Each row was made from one path, in order. Every step used is in the known rows, and no mark comes twice. Write each row's path.
In the rows, zero is written as 128.
Known rows:
N > C > W > E: [ 67 150 109 132 142 145 127 139 127 138 110 117 107 128 141 134 131 125
 130 127 147 119 109 127 144 111 140 109 118  96  94 126 129 142 108 112
 113 104 135 147 147 144 145 117 128 113  61 116 137 140 138 129 151 190
 120 128]
E > W > F: [156 114  91 104 121 121 128 125 134 153 125 153 118 126 136 115 126 129
 105 125 125 107  93 131 120 125 124 158 124 144 125 139 139  36 127 142
 126 127 149 138 141 136 132 134 122 157 130 143 128 130 154 145 118 109
 125 125]
N > C > W > F: [ 79 151 123 134 125 138 127 124 127 132 119 135  95 130 149 138 129 123
 110 119 128 106 101 141 140 115 144  96 126 128  98 121 138  88 117 116
 122 108 146 156 121 132 148 121 141 125  75 110 119 133 160 142 106 159
 121 131]
C > Q > F > W: [127 113 159 161 122 119 108 137 149 102 136 139 133 116 133 125 137 117
 113 129 134 138 181 100 128 162 124 142 122 128 151 119 127 131 120 143
 150 128 115 130 106 135 142 126 104 119 137 132 145 119 135 142 106 110
 133 115]
C > Q > F: [125 122 146 150 127 132 104 136 149  95 113 152 127 107 142 105 137 129
 115 122 128 131 163 115 126 156 126 128 127 133 148 123 134 210 117 132
 132 136 129 127 118 132 144 139 109 111 139 132 145 133 158 118  90 112
 115 116]
B > Z > E > W > F > Q: [169 120 121 100 128 133 123 128 156 132 143 124 143 123 143 128 126 132
 133 124 128 129 108 103 131 100 117 145 118 139 117 140 134 139 145 163
 129 112 102 139 128 114 119 132 128 154 208 114 127 138  93 126 120 166
 133 101]
B > Z > E > W > F > S: [178 121 136  99 133 120 123 142 135 152 144 124 152 126 138 150 124 140
 141 118 121 128  90 119 146  99 123 130 118 146 108 137 127 151 145 162
 115 114 121 130 119 112 102 137 149 142 184 119 120 139  75 117 133 168
 126 108]
J > B: [117 115  64 104 134 135 125 128 114 127 114 123 110 118  44 107 126 133
 132 137 127 161 145 107 106 137 120 119 137 105 139 136 126  60 142 123
 159 143 124 115 102 132 137 143 111 105 123 165 112 132 137 147 123 106
 140 118]
S > C > Q > F > W > E > Z: [ 72 133 235 154 125 116 139 105 139  90 121 124 145 109 176 117 124 127
 113 131 134 129 161  93 147 129 132 143 112 135 150 110 130 193 116 129
 127 117 107 115 144 141 107 133 116 153 102 129 140 120 154 100 162  71
 124 138]
J > B > Z: [117 125  39  96 136 134 119 121 113 122 116 106 110 108  51 111 117 130
 132 131 128 152 129  92 122 140 117 102 111 106 138 137 138 115 148 134
 156 141 108 122 104 110 135 156 114 122 154 158 118 146 110 126 127 127
 140 109]
B > Z: [135 129  39  94 135 132 115 115 112 128 111 118 115 105 105 105 119 135
 121 128 129 110 107 100 139 139 117 112 100 120 144 135 140 151 135 145
 139 148 120 143 118 107 129 128 124 126 170 141 134 153 108 122 124 157
 129 117]
A > E > W > F: [152 116  77  92 123 138 156 143 114 153 143 161 114 110 145 116 110 120
 121 125 104 135  91 153 115 114 123 113 118 142 120 134 134   4 116 126
 138 123 136 126 165 132 132 138 124 158 112 151 144 129 134 139 136 116
 125 117]
J > C > Q > F > W: [109 129 170 168 115 112  99 146 151 108 135 121 129 123 115 118 140 115
 120 138 140 144 198 112  99 182 130 119 126 105 156 124 115 185 136 116
 141 115 111 117 115 115 137 131  92 110 163 143 141 118 128 125 128  79
 144 128]
C > W > F: [120 137  60 120 122 140 138 119 127 136 115 130 108 120 136 163 132 133
 144 117 123 115  86 153 116 116 132  97 122 122 125 128 142  82 128 120
 127 127 145 152 122 138 155 114 133 143  88 117 123 124 143 154 111 120
 122 136]
W > E > Z: [110 135 109  93 138 139 130 104 118 137  98 138 133  99 142 136 120 147
 129 123 141 144 107 104 137 103 126 129 108 109 144 139 128 167 118 148
 120 119 118 142 160 144 112 149 115 121 123 167 110 148 150 128 152 120
 127 140]
N > C: [ 95 136 126 119 135 133 111 130 115 134 116 141 102 122 116  81 128 124
  94 137 133 107 133 110 143 131 132 127 125 117 117 126 125 101 118 128
 137 128 139 141 119 124 125 123 126 100 124 145 119 144 152 127 105 173
 134 125]
B > J > C > W: [121 134  42 114 130 133 101 145 133 139 112 100 114 147  83 112 132 116
 140 131 135 133 102 145  96 171 133  62 120 109 140 139 122 143 116 111
 147 134 127 137 127 103 132 119 115 118 141 144 157 132  97 138 163 140
 126 122]
J > B > Z > E > W > F > S: [155 118 124  97 133 124 130 145 128 143 149 112 144 127  79 156 119 137
 150 123 119 167 112 106 129 104 124 122 130 135 105 141 126 123 162 145
 133 109 106 110 107 115 112 162 143 133 169 137 107 133  79 124 140 133
 136  95]
Z > E: [138 116 122 106 135 138 121 141 145 143 112 136 141 108  97 108 135 149
 144 132 118 132 129 117 122  97 124 110 134 122 132 127 119 136 135 143
 138 143 126 123 108 132 110 108 129 101 161 146 116 131 116 133 107 159
 132 112]
Z > E > W > F > S > C: [150 116 206 113 129 116 148 140 139 151 142 132 156 143 139 124 129 138
 142 133 111 123 106 144 132  87 131 147 144 154 103 124 120  96 140 134
 114 128 138 102 128 130  91 117 152 149 141 117 116 116 108 115 143 125
 127 126]
Z > E > W: [160 104 147  93 137 126 121 168 158 155 120 146 143 124 117  81 139 147
 143 142 126 125 126 117 121  97 123 136 126 129 111 130 118  83 126 154
 139 135 135 119 113 139  99 104 125 135 160 151 137 129 116 138 123 152
 127 102]
C > Q: [138 128 103 121 139 142 111 141 149  95 121 134 133 113 119 116 142 137
 103 140 124 128 140 120 118 136 125 136 123 121 134 126 127 175 131 128
 146 134 130 130  99 140 133 140 115 115 130 135 130 134 122 126 117 131
 114 125]
A > E > W > F > S > C > Q: [149 128 160 117 131 134 169 153 119 121 166 140 142 132 170 131 117 116
 115 137  99 137 117 168 120 115 131 120 128 153 103 122 123  81 124 105
 123 119 131  99 151 132 113 149 145 164  93 119 142 117 105 111 164 105
 115 130]
C > N: [136 126  38 129 137 142 134 118 125 112 119 120 123 126  97 118 131 145
 160 130 146 120 131 143 124 114 130 112 132  95 130 131 123 103 116 131
 148 146 141 143 112 130 133 110 141 121 111 136 129 135 139 149 108 136
 127 147]

Write each row's path:
[157 127 174 130 129 117 139 134 137 127 151 131 143 154 156 134 131 124
 102 135 118 113 113 149 128 123 133 174 137 158 107 126 126 115 136 118
 118 122 145 114 124 136 112 147 145 162 112 112 127 117 123 116 153  95
 117 143] | E > W > F > S > C > Q
[135 137  58 126 120 145 109 119 137 133 133 101 120 158 100 149 129 103
 137 117 137 145 102 155  91 164 131  88 133 117 140 143 126 143 127 110
 141 119 108 145 140 105 150 130 113 120 156 114 142 124 107 146 144 133
 132 125] | B > J > C > W > F > Q
[156 125 165 158 130 129 105 147 131 102 134 144 142 131 140 130 137 125
 125 123 132 144 176 130 134 163 125 142 139 134 143 128 121 223 120 131
 122 133 128 121 112 127 136 143 123  97 142 124 133 130 129 116 107 123
 117 126] | C > Q > F > S
[111 140 217 167 134 130 100 149 131 100 134 145 126 137 153 111 135 116
  98 128 138 131 181 115 154 153 136 140 138 135 114 120 117 214 108 122
 119 109 131 127 113 122 131 152 130  88 126 120 128 136 147 108  98 165
 120 123] | N > C > Q > F > S
[154 114 116  86 141 125 109 154 149 144 117 123 140 112 128  91 127 145
 139 133 130 114 109  99 141 110 118 122 104 131 116 131 130 133 133 164
 134 128 121 131 115 116 101 119 127 148 187 142 146 144  92 122 131 171
 126  94] | B > Z > E > W
[108 153 141 139 128 136 131 133 108 135 138 127 108 147 149 165 130 118
 125 121 132 117 112 152 145 116 143 102 134 126  94 122 124 109 121 117
 110 104 147 151 117 126 139 127 150 111  79 101 107 128 130 143 113 173
 129 139] | N > C > W > F > S
[106 138 162 166 127 121 150 117  96 135 117 113 132 143 149 141 121 127
 180 119 143 131 146 147 148 138 130 128 137 118 136 122 129 190 113 107
  88 142 131 115 174 129 138 110 136 130  86 108 149 122 137 106 157 129
 122 145] | Q > F > S > C > W > E
[131 140 161 143 127 129 148 106 117 108 147 121 143 139 138 165 126 128
 109 126 109 122 113 149 130 123 133 148 144 151 125 125 130 179 145 106
 113 132 135 109 123 128 120 150 148 126 112 102 101 119 120 107 135 101
 121 157] | W > F > S > C > Q
[104 143 125 138 122 138 160  99 128 108 130 102 113 146 147 134 129 122
 145 133 126 106 118 163 121 112 132 126 137 125 127 117 139  94 133 106
 131 141 126 134 135 133 143 101 136 154  95  94 130 111 142 139 132 106
 128 149] | S > C > W > F > Q
[155 109 146 102 126 127 127 142 157 158 126 152 145 116 133 115 132 144
 130 126 117 124  95 124 123  86 129 134 131 142 111 134 130  82 135 151
 126 118 137 125 128 141 108 121 131 147 149 138 123 125 132 135 113 129
 125 109] | Z > E > W > F
[117 116  68 124 133 124 135 110 115 148 136 111 131 116  93 168 125 125
 119 130 137 147 121  90 124 121 117 149 118 100 138 140 123  63 131 134
 137 127 108 140 145 143 136 112 107 118 112 141 124 130 108 145 164 146
 153 136] | F > W > E
[152 119 238 127 135 122 141 151 164 122 151 126 170 141 159 134 138 139
 128 135 111 130 113 143 128  90 136 149 143 156  96 119 119 156 143 130
 116 115 133  96 115 138  91 132 151 152 133 107 124 112  99 107 144 120
 117 122] | Z > E > W > F > S > C > Q
[157 124 147 120 125 110 146 123 111 152 145 133 131 158 139 120 122 125
 119 135 122 106 104 146 131 122 129 172 136 155 116 130 127  58 132 122
 114 134 149 119 143 128 110 129 144 159 121 128 124 120 131 126 154 104
 131 145] | E > W > F > S > C
[137 135 163 140 141 128 135 139 120  99 142 106 147 147 124 120 134 131
 116 151 121 125 154 145 133 132 128 153 139 133 126 116 113 187 138 108
 127 149 133 101 105 125 108 138 144 116 114 115 120 124  97 107 155 124
 122 152] | F > S > C > Q
[113 111 115 156 118 114 122 104 111 143 124 135 125 113 107 149 119 117
 133 112 146 147 155  84 135 149 117 140 123 115 155 133 132 110 115 138
 120 129 110 135 167 136 148 110  99 115 123 138 137 127 146 137 133 131
 148 123] | Q > F > W > E
[106 119 163 142 116 110 124  99 113 139 115 147 129 102 148 145 117 124
 131 112 146 155 155  77 146 139 120 137 113 120 162 130 130 116 110 160
 125 115 106 141 160 134 130 124 103 125 133 160 129 131 160 138 128 102
 144 126] | Q > F > W > E > Z
[160 119 130 147 121 118 114 123  95 145 121 150 126 134 116 121 122 126
 153 116 138 138 168 128 138 161 118 140 141 133 154 134 124 150 116 137
 115 150 133 132 136 115 138 122 127  92 148 145 129 133 142 130 101 133
 136 130] | Q > F > S
[152 131  78 126 118 144 135  87 122 121 139 138 123 131 121 159 125 120
 118 116 126 133 126 131 111 118 118 159 141 126 145 141 135  97 140 133
 136 130 115 147 136 130 154 137 115 114 160 119 100 129 149 152  94 131
 141 138] | W > F > Q
[119 132 165 157 122 114 137 131  98 130 118 123 120 152 144 116 126 125
 172 127 136 119 166 151 143 153 129 114 140 134 143 115 124 151 112 113
 108 154 142 119 138 117 132 101 139 126 101 117 148 117 136 119 131 120
 126 141] | Q > F > S > C > W
[ 89 130 218 169 124 121 101 140 143 101 138 142 120 123 143 107 134 107
  80 133 138 121 183  88 146 156 133 135 128 131 119 115 125 138 113 130
 142 104 121 137 107 129 138 130 113 102 117 127 136 128 158 128  99 144
 136 110] | N > C > Q > F > W
[131 135 134 132 121 123 155  89  96 133 140 125 129 142 120 156 117 127
 124 124 113 116 103 155 131 118 129 145 146 150 136 128 130 122 143 114
 109 142 138 110 138 120 118 134 148 126 119 112  95 122 127 115 129 104
 133 162] | W > F > S > C
[ 89 128 191 159 128 123 127 121 140  86 110 130 128 116 149  71 130 125
 111 133 124 106 164 126 137 146 130 134 130 141 147 109 138 210 120 110
 129 154 135 102 129 131 124 128 123 137 121 118 151 121 170  94 117  87
 111 132] | S > C > Q > F
[ 84 142 108 129 121 127 159 106 119 121 110 110 109 127 137 124 125 131
 139 128 116  95  87 162 124 113 138  98 127 131 123 113 144  98 129 102
 127 143 148 126 133 135 133 102 142 163  73 108 131 115 149 126 141  95
 119 151] | S > C > W > F
[123 150  91 138 115 137 129 128 136 124 134 105 116 147 128 159 138 118
 154 131 141 140 141 166  85 146 134 110 136  92 133 132 123 135 143  99
 130 111 117 140 132 120 155 121 111 125 147 112 121 118 130 147 132 100
 141 148] | J > C > W > F > Q
[150 140  80 127 125 134 143 129 106 141 136 121 121 144 135 190 131 133
 154 115 122 134 100 165 124 125 131 109 135 123 121 131 130  97 130 122
 113 123 141 145 117 131 146 125 147 124  91 108 113 121 109 151 124 134
 125 148] | C > W > F > S
